Known rows, with every way that one mark hangs from another
(famaduf (kobufa fuzo (vinaf tulup))): [ 34.1   4.0 -22.2 -35.6 -15.0   7.3  37.9  -3.4   3.7   8.8  15.4   5.6
 -69.4 -51.8 -20.4  14.9  20.9  13.2   7.4]
(nuzirag (kobufa fuzo vinaf)): [ 26.2   3.5 -38.1 -42.0  -5.2   9.4  41.4   0.6   8.5  -1.7  19.8  10.0
 -60.2 -44.7 -23.0  18.8   3.6  26.8  10.1]
(vinaf (tulup (famaduf (kobufa fuzo)) nuzirag)): [ 35.9  10.2   1.3 -30.7   1.9   2.4  22.7  -1.4  14.2   8.3  25.9 -28.1
 -72.8 -39.1 -25.6  33.7  29.5  20.3  15.4]
(fuzo (kobufa famaduf vinaf)): [ 12.7  19.2 -44.7 -36.3 -13.6  26.6  41.5  11.9  23.4  18.9   7.0  15.1
 -29.1 -53.6 -26.7  23.9 -11.3  16.9   2.9]
(vinaf tulup): [ 29.2  -1.3 -15.1 -22.0  -1.8  -4.9  31.4   3.1  10.3  20.1  11.2  -9.1
 -27.3 -40.0  -7.5  27.0  -2.9  13.5 -18.3]
(kobufa fuzo (vinaf (tulup famaduf))): [ 21.1   5.7 -14.1 -34.5  -7.0  13.6  27.2   5.1  25.1   2.6  38.5  -2.1
 -50.4 -52.5 -32.1  25.8  16.8  16.5  11.6]
(tulup (famaduf (kobufa fuzo)) nuzirag): [ 34.7  17.3  -9.4 -26.7   0.9   4.8  24.0   2.0  21.2   8.1  19.9 -28.2
 -62.1 -35.9 -29.4  39.3  20.4  29.4  21.7]
(kobufa famaduf fuzo vinaf): [ 11.0  17.5 -30.6 -12.4  -4.5  27.5  45.8   9.1  22.4  18.6  22.3  21.7
 -46.1 -66.9 -33.1   3.8  -4.8  18.7  14.7]
(nuzirag (kobufa vinaf)): [ 25.5  10.4 -35.0 -46.6 -11.2  -4.0  46.4   2.9  11.6   3.0   8.7  -1.2
 -39.3 -40.0 -19.9  33.9  -4.1  29.0  -7.0]
(kobufa famaduf fuzo (vinaf (tulup nuzirag))): [ 17.1  25.0  -3.8 -20.6  -1.2  33.5  46.3   7.9  19.1  15.5  26.1   6.3
 -59.9 -67.8 -32.9   4.3   0.1   9.1  12.1]
(vinaf kobufa): [ 28.3  -2.2 -30.1 -13.2   4.5  -8.7  39.8   2.5  13.2   6.1  -5.5 -18.7
 -28.7 -45.1 -15.2  23.9  -0.4  31.8  -3.0]
(kobufa fuzo): [ 27.5  -1.1 -28.6 -14.2   3.4  10.2  27.1   4.3  15.0  16.9  16.6   1.8
 -36.7 -40.9 -15.6  17.3  -4.7  20.8   3.9]
(nuzirag (kobufa famaduf fuzo) tulup): [ 20.6   3.3 -31.2 -25.8  16.1   2.1  48.5 -16.6  -2.5  14.7  20.6  10.5
 -69.8 -43.6 -35.5   2.7   0.2  26.1   9.2]
(kobufa fuzo (vinaf tulup)): [ 26.9   3.3 -20.4 -31.2  -8.9  17.7  35.0   4.1  13.3   9.6  24.9   8.8
 -48.8 -53.5 -20.5  11.5   4.7   9.4   2.6]
(tulup famaduf): [ 20.8   9.3 -20.9 -22.8  -1.8  -5.9  24.3   7.7  29.7  13.4  19.2 -20.6
 -18.4 -35.6 -22.4  45.3   0.0  27.6  -5.6]
(nuzirag (kobufa fuzo vinaf) (tulup famaduf)): [ 26.3  10.0 -26.7 -56.3  -2.3   1.1  40.7 -11.4  12.7 -10.1  32.7  -6.9
 -64.7 -36.0 -45.2  30.1  14.8  31.2  15.7]
(tepal (tulup famaduf)): [ 16.9   7.8 -23.7 -29.3  -6.7  -5.2  36.6   9.7  17.0  10.9  20.6 -19.7
 -14.2 -38.7 -13.8  32.7  -2.1  23.1 -13.7]

Rows
[ 25.3  34.4 -12.7 -50.3 -25.3   3.0  49.5  11.9  16.5   0.5  11.4 -30.4
 -42.3 -44.4 -25.5  41.2  11.4  24.4  -0.7]
(tepal (tulup (famaduf (kobufa vinaf)) nuzirag))
[ 27.7  20.2 -11.7 -63.4 -13.9  22.8  25.6  13.2  29.9  -1.1  20.4 -23.8
 -37.7 -37.9 -28.4  52.9   8.0  12.8   2.9]
(fuzo (kobufa (vinaf (tulup famaduf nuzirag))))
[ 19.6  25.5 -18.1 -45.3 -11.2  34.3  42.5  12.9  19.6  15.0  11.2   0.6
 -42.9 -54.6 -26.2  26.1  -6.1   7.3   1.8]
(fuzo (kobufa famaduf (vinaf (tulup nuzirag))))
[ 22.1  13.8 -17.1 -49.0  -0.9  -6.2  44.4   6.2   9.4  -2.9  19.7 -33.5
 -39.8 -30.9 -17.0  40.1   0.6  31.1  -8.1]
(tepal (tulup famaduf (nuzirag kobufa)))
[ 24.9  20.6 -15.8 -49.5  -1.8  14.8  35.4   5.5  25.0 -10.2  31.5 -16.2
 -66.6 -41.7 -36.0  37.9  11.5  32.1  22.7]
(tulup famaduf (nuzirag (kobufa fuzo vinaf)))
[ 31.8  11.5 -32.5 -31.5 -17.0   9.7  39.0   2.1  11.0  10.7  10.1   5.8
 -59.0 -48.1 -23.6  19.1  12.7  21.7  13.0]
(famaduf (kobufa fuzo vinaf))
[ 15.6  12.2 -25.6 -25.2   9.7  17.5  57.2   2.9  -3.3  10.4  21.0   0.3
 -66.1 -53.1 -18.4  -1.4  -6.3  22.7   7.0]
(tepal (tulup (nuzirag (kobufa famaduf fuzo))))
[ 26.7  14.8 -28.3 -35.7 -14.8   5.6  30.1   1.5  23.0   4.0  22.8  -5.5
 -59.6 -46.0 -35.9  32.7  25.4  28.8  21.3]
(tulup (famaduf (kobufa fuzo vinaf)))
[ 21.7   5.1 -10.9 -22.9  17.0  13.0  43.9  -3.9   2.3  12.4  24.8   0.8
 -78.7 -52.6 -24.1   5.8   4.9  18.1  10.5]
(vinaf (tulup (nuzirag (kobufa famaduf fuzo))))
[ 30.8   0.7  -4.6 -41.6  14.4   2.2  26.2  -2.7  12.2  -3.9  35.1 -23.9
 -73.2 -35.1 -25.6  33.9  19.8  24.6  12.3]
(vinaf (tulup famaduf (nuzirag (kobufa fuzo))))
[ 36.2  -0.8 -10.2 -35.9  11.2   5.9  34.8  -3.1   0.3   3.3  21.5 -12.2
 -72.7 -37.2 -14.4  20.9   7.0  19.7   4.7]
(vinaf (tulup (nuzirag (kobufa fuzo))))
[ 30.6  28.3 -10.4 -40.2 -11.8  13.4  31.8   5.8  26.0   0.0  21.9 -20.4
 -64.1 -45.1 -38.0  38.6  22.8  27.0  24.9]
(tulup (famaduf (kobufa fuzo vinaf)) nuzirag)
[ 19.7  14.7 -11.6 -39.0 -13.9   1.0  30.5   6.5  28.2   4.3  27.3 -12.7
 -29.7 -48.1 -26.8  40.2   8.9  18.1  -6.1]
(kobufa (vinaf (tulup famaduf)))
[ 33.3  24.7  -7.4 -31.2  -5.4  -8.7  28.2   5.1  23.3  12.2   7.5 -38.4
 -42.3 -30.3 -25.8  52.8  15.0  31.1   2.6]
(tulup (famaduf kobufa) nuzirag)
[ 23.0   6.9 -18.8 -44.5   6.3   6.0  40.3   3.3   6.1  -6.0  30.8 -23.3
 -60.4 -36.8 -19.9  25.9   8.2  29.6  10.2]
(tepal (tulup famaduf (nuzirag (kobufa fuzo))))
[ 28.9  -4.3 -27.5 -45.6  -3.4   5.8  40.8  -5.1   1.7  -1.0  24.9   9.4
 -70.5 -48.8 -19.7  14.6  11.5  19.0   5.4]
(nuzirag (kobufa fuzo (vinaf tulup)))
